Each row comes from the steps of one walk. Every step used is in the known rows, and no mark comes twice. Write the walk behind each row, first mark first.
Known rows:
U > W: [-2.035 -0.270 -2.533 -0.900  0.223  1.856 -0.387  0.280  4.202 -0.270
  0.420 -4.151  4.185  1.480  2.273  2.470  2.507 -3.707  3.373  3.381
 -1.457]
C > Q > R > W > U > Y: [ 0.471  0.723  2.152  2.132  0.852 -1.607  2.935  2.974  3.217  0.025
 -3.571 -1.115  4.043 -1.554 -1.302  4.349 -1.593 -4.360  1.743  3.561
 -2.411]
U > Q > R > C: [ 1.717  1.590  2.057 -5.024 -0.856 -0.161 -2.103  0.282  3.123  1.804
  1.061 -8.525  6.652  6.003  4.556  5.361 -0.236  1.412  2.005  0.273
 -3.514]
W > U > Q > R: [ 2.387  0.683  4.671 -1.065  0.481  0.325 -0.526  1.346  1.821  3.163
  1.048 -2.670  5.722  3.007  2.241  4.815 -2.947 -2.525 -0.563  4.816
 -1.226]
C > R > Y: [-1.450 -1.150 -4.320 -1.606 -0.631 -0.292  1.149  4.029  0.464 -2.644
 -2.405 -5.028  2.341 -1.740  3.622 -2.385  0.802  0.932  2.902  2.529
 -2.325]
U > Q: [-0.423  0.417  1.521 -2.982  0.407  1.087 -1.192  0.766 -0.127  0.588
  1.516 -3.093  4.720  2.949  2.337 -1.257 -1.545 -1.409  1.727  4.301
 -0.006]
Q > C > R > W: [-0.829 -1.885 -4.320 -0.604  3.025 -2.475  0.318  0.869  3.819 -0.674
 -2.083 -1.716  4.695  1.126  2.064 -0.331  0.322 -2.565  3.657  4.594
 -3.913]
W > U > C > R > Y: [-0.948  0.610 -4.032  0.986 -0.862 -1.596  4.575  5.211  0.654 -3.510
 -5.196 -5.406  1.588 -4.617  2.805  2.624  1.633  2.058  0.336 -1.172
 -1.342]
Q > R: [ 0.460 -2.259  1.261 -6.143  0.213  2.407 -0.483  1.138  4.284  3.349
  0.445 -2.983  6.370  3.958  4.713  3.120  0.348 -1.544  2.141  2.462
 -2.599]
C > Q: [-1.642 -2.883 -0.652 -6.388  1.007  2.340 -1.061  0.200  0.782 -0.524
 -1.082 -1.075  3.633  0.355  1.723 -5.040 -4.711 -1.451  5.085  5.447
 -1.079]
Y > W > U > C: [-1.677  1.451 -2.442  1.151 -1.214  0.122  2.357  1.483  3.854 -1.461
 -2.611 -2.698  3.218 -4.682  0.486  5.819  3.359 -1.506  1.461 -2.329
  0.423]
U > Q > C > R: [ 0.726 -0.901 -3.022 -3.071  2.743 -0.846 -1.983  0.794  0.356  0.699
 -1.857 -2.837  4.086  2.336  4.301 -0.629 -3.073  0.465  1.321  6.251
 -0.738]
R > W: [-2.062 -0.997 -0.451 -0.906  1.035 -0.513  1.399  1.038  3.738 -0.901
  0.763 -1.997  5.240  1.252  0.588 -1.009  2.021 -4.255  4.221  2.208
 -3.566]
R > Y: [-1.392 -0.452 -1.312 -2.936 -2.496  1.007  1.216  3.868  1.670 -0.712
 -0.280 -6.662  4.501 -0.664  2.785 -0.189  1.977 -0.476  3.715  0.193
 -2.625]
Y > W > U > Q > C > R: [ 1.036  0.942 -3.624  2.404  1.708 -2.266 -2.841  0.240  1.027 -0.198
 -1.942 -1.784  3.109 -2.025  0.939  1.468 -2.510 -1.567  1.256  6.857
 -0.012]
C > R > Y > W > U: [-1.128  1.098 -3.842  4.634 -1.679 -1.550  0.024  2.880  1.565 -3.318
 -2.026 -3.193  1.541 -7.070 -0.660  0.634  1.201 -1.979  2.763  2.882
 -1.237]
W > U > Q: [ 0.444  1.368  3.879  0.676  0.139  0.285  0.182  1.802 -0.565  0.144
  0.934 -2.635  4.007 -0.427  0.836  0.609 -3.223 -2.211  0.057  3.673
  0.068]
Y > W > U > Q > C: [ 1.334  2.006 -0.115  1.325 -0.475 -1.225 -2.856 -0.054  2.422  2.109
  0.388 -3.583  5.728 -0.950 -0.233  4.660 -1.652 -3.112  2.088  4.362
 -0.303]
Y > W: [-2.184 -0.410 -3.293 -1.700 -1.171  1.544 -2.394 -0.378  3.785 -0.507
  0.792 -1.968  4.117 -1.553  0.723 -0.500  2.895 -3.039  4.930  2.753
 -0.485]
W > U > C > Q > R: [ 1.177 -1.185  0.717 -4.585  1.033  0.826  1.890  1.140  3.348  1.649
 -3.395 -1.721  4.617  0.972  2.189  5.025 -3.645 -0.815  1.350  2.383
 -1.407]

Which walk is each row?
[ 0.636  1.455 -0.734  2.728 -3.005 -0.797 -0.291  2.482  4.201  0.420
 -0.200 -4.687  4.558 -3.816 -0.742  5.666  2.096 -3.333  2.718  2.069
 -2.301] | Q > R > Y > W > U
[-0.838  0.056 -8.067  0.357 -1.383 -1.801 -2.233  1.596  3.313 -1.292
 -2.303 -5.247  3.541 -3.036  1.155  1.055  2.813 -0.780  4.972  3.918
 -2.113] | Q > C > R > Y > W
[-1.448  0.123 -2.885 -0.886 -0.017  0.069  0.834  0.070  2.418 -2.233
 -3.713 -0.902  2.365 -4.290 -1.249  1.460 -2.192 -1.860  3.578  2.271
  0.681] | Y > W > U > C > Q
[ 2.024  1.785  2.175  1.317 -0.125 -0.509 -2.336 -0.067  2.995  2.578
  1.539 -2.177  5.343  1.362 -0.143  5.418 -1.082 -4.041  0.705  5.898
 -0.600] | Y > W > U > Q > R
[-1.268 -1.217 -0.794 -6.849 -0.528  1.150 -1.726 -0.068  1.616 -1.813
 -1.414 -5.735  4.097  0.780  2.803 -2.694 -3.774  1.472  5.865  1.139
 -2.973] | R > C > Q
[ 0.000  2.542  1.101  3.292 -0.573 -0.680 -2.003  0.147  0.720 -0.493
  1.405 -1.906  3.582 -2.323 -1.667  1.298 -1.189 -3.768  1.556  4.814
  0.817] | Y > W > U > Q
[ 0.442  1.348  2.771  3.091 -0.090 -1.397  3.927  4.021  4.261  0.907
 -2.601 -2.460  4.729 -1.322  0.109  6.927  2.364 -4.030  0.353  0.455
 -2.716] | Q > R > W > U > Y
[ 1.609 -0.057  2.397 -4.495  0.725  0.889 -1.681  0.411  2.241  3.407
  1.611 -3.303  6.381  6.081  3.603  3.134 -1.575 -1.977  0.918  5.407
 -1.334] | U > Q > R
[-1.752 -1.777 -2.637 -6.534  0.959  1.515  1.653  0.651  1.487 -1.295
 -3.670 -1.946  3.376  0.406  2.461 -0.931 -2.503  0.351  3.715  1.802
 -0.111] | U > C > Q
[ 0.671 -0.138 -1.654 -2.233  0.329 -0.012  0.063 -0.275  4.371  0.896
 -3.067 -1.065  4.278 -0.700  0.096  5.690 -1.721 -2.220  2.599  3.629
 -0.685] | Y > W > U > C > Q > R
[ 0.766  0.466 -4.030 -1.143  0.006 -2.182 -0.733  3.072 -0.046 -0.530
 -2.209 -6.586  4.043  0.802  3.184  0.559 -1.356  1.012  2.169  4.839
 -2.001] | U > Q > C > R > Y
[-0.204 -1.240 -5.132 -2.721 -0.566 -1.143  0.280  3.754  1.802 -0.609
 -3.236 -6.334  3.928 -0.933  4.423  0.381  0.260  1.333  3.203  2.524
 -3.026] | Q > C > R > Y
[ 1.632  1.291  0.812 -2.527 -1.603 -0.578 -0.377  2.902  1.662  1.968
  0.829 -6.994  6.031  4.125  2.515  3.832  0.107 -1.229  1.672  4.082
 -2.625] | U > Q > R > Y
[ 0.668 -0.406  1.005 -6.750 -1.465  1.152 -1.129  0.948  4.943  1.726
  0.076 -8.209  6.648  4.099  5.615  5.251  1.455  1.826  3.164 -2.251
 -4.750] | Q > R > C
[-1.942  0.207 -7.253  1.375 -1.395 -1.060 -1.530  1.881  2.086 -3.295
 -1.656 -4.029  2.110 -3.808  0.588 -1.571  3.238 -1.215  4.728  4.038
 -1.328] | C > R > Y > W
[ 0.184  2.161  3.300  3.954  1.213 -2.290  1.064  1.200  0.746 -1.024
  1.347 -1.757  4.334  0.078 -1.725  0.984 -1.972 -4.853  0.881  4.436
 -1.549] | R > W > U > Q
[ 0.025  1.105 -4.627  3.864 -1.575 -2.340 -0.801  2.664  2.705 -1.494
 -2.655 -4.468  2.996 -6.377 -0.149  3.148  0.717 -1.690  2.976  2.776
 -1.937] | Q > C > R > Y > W > U
[-1.909 -1.746 -5.001 -3.839  1.936  0.596  2.678  2.288  1.415 -2.431
 -4.659 -1.864  1.994 -0.614  5.184 -0.005  1.408  2.246  0.765  0.219
 -0.065] | U > C > R
[-1.247 -0.273 -0.882 -0.093  1.527 -1.359  3.734  1.077  2.315 -2.512
 -3.792 -0.774  3.170 -2.302 -1.239  1.065 -2.794 -2.823  3.000  2.056
 -1.537] | R > W > U > C > Q
[-0.969  0.741  2.458  0.581 -1.334  1.345  3.391  4.716  1.439 -0.307
 -3.167 -3.012  3.025 -4.130  1.956  3.298  1.075 -1.117  0.294 -1.378
 -0.049] | W > U > Y
[ 0.778 -0.184  3.158  1.786  0.908 -1.198  2.212  1.799  4.740  1.238
  0.193 -1.548  5.686  0.237  0.016  4.731 -0.023 -5.226  1.456  2.390
 -4.146] | Q > R > W > U
[ 1.077  0.218 -0.613 -2.362 -1.575 -0.788  2.925  3.501  2.670  0.303
 -3.715 -5.537  4.434 -0.595  1.392  5.841 -1.830 -0.242  1.967  1.437
 -2.500] | W > U > C > Q > R > Y
[ 0.506 -0.650 -0.368 -3.990 -2.172  0.641  0.740  3.559  3.562  1.912
 -0.122 -6.776  6.092  2.286  3.738  3.799  1.813 -0.836  2.971  1.390
 -3.806] | Q > R > Y
[-1.129  1.540  2.099  3.827 -0.320 -1.115  4.383  4.227  2.645 -1.312
 -2.811 -2.317  3.585 -3.639 -0.653  3.658  2.406 -3.716  1.127 -0.509
 -1.822] | R > W > U > Y
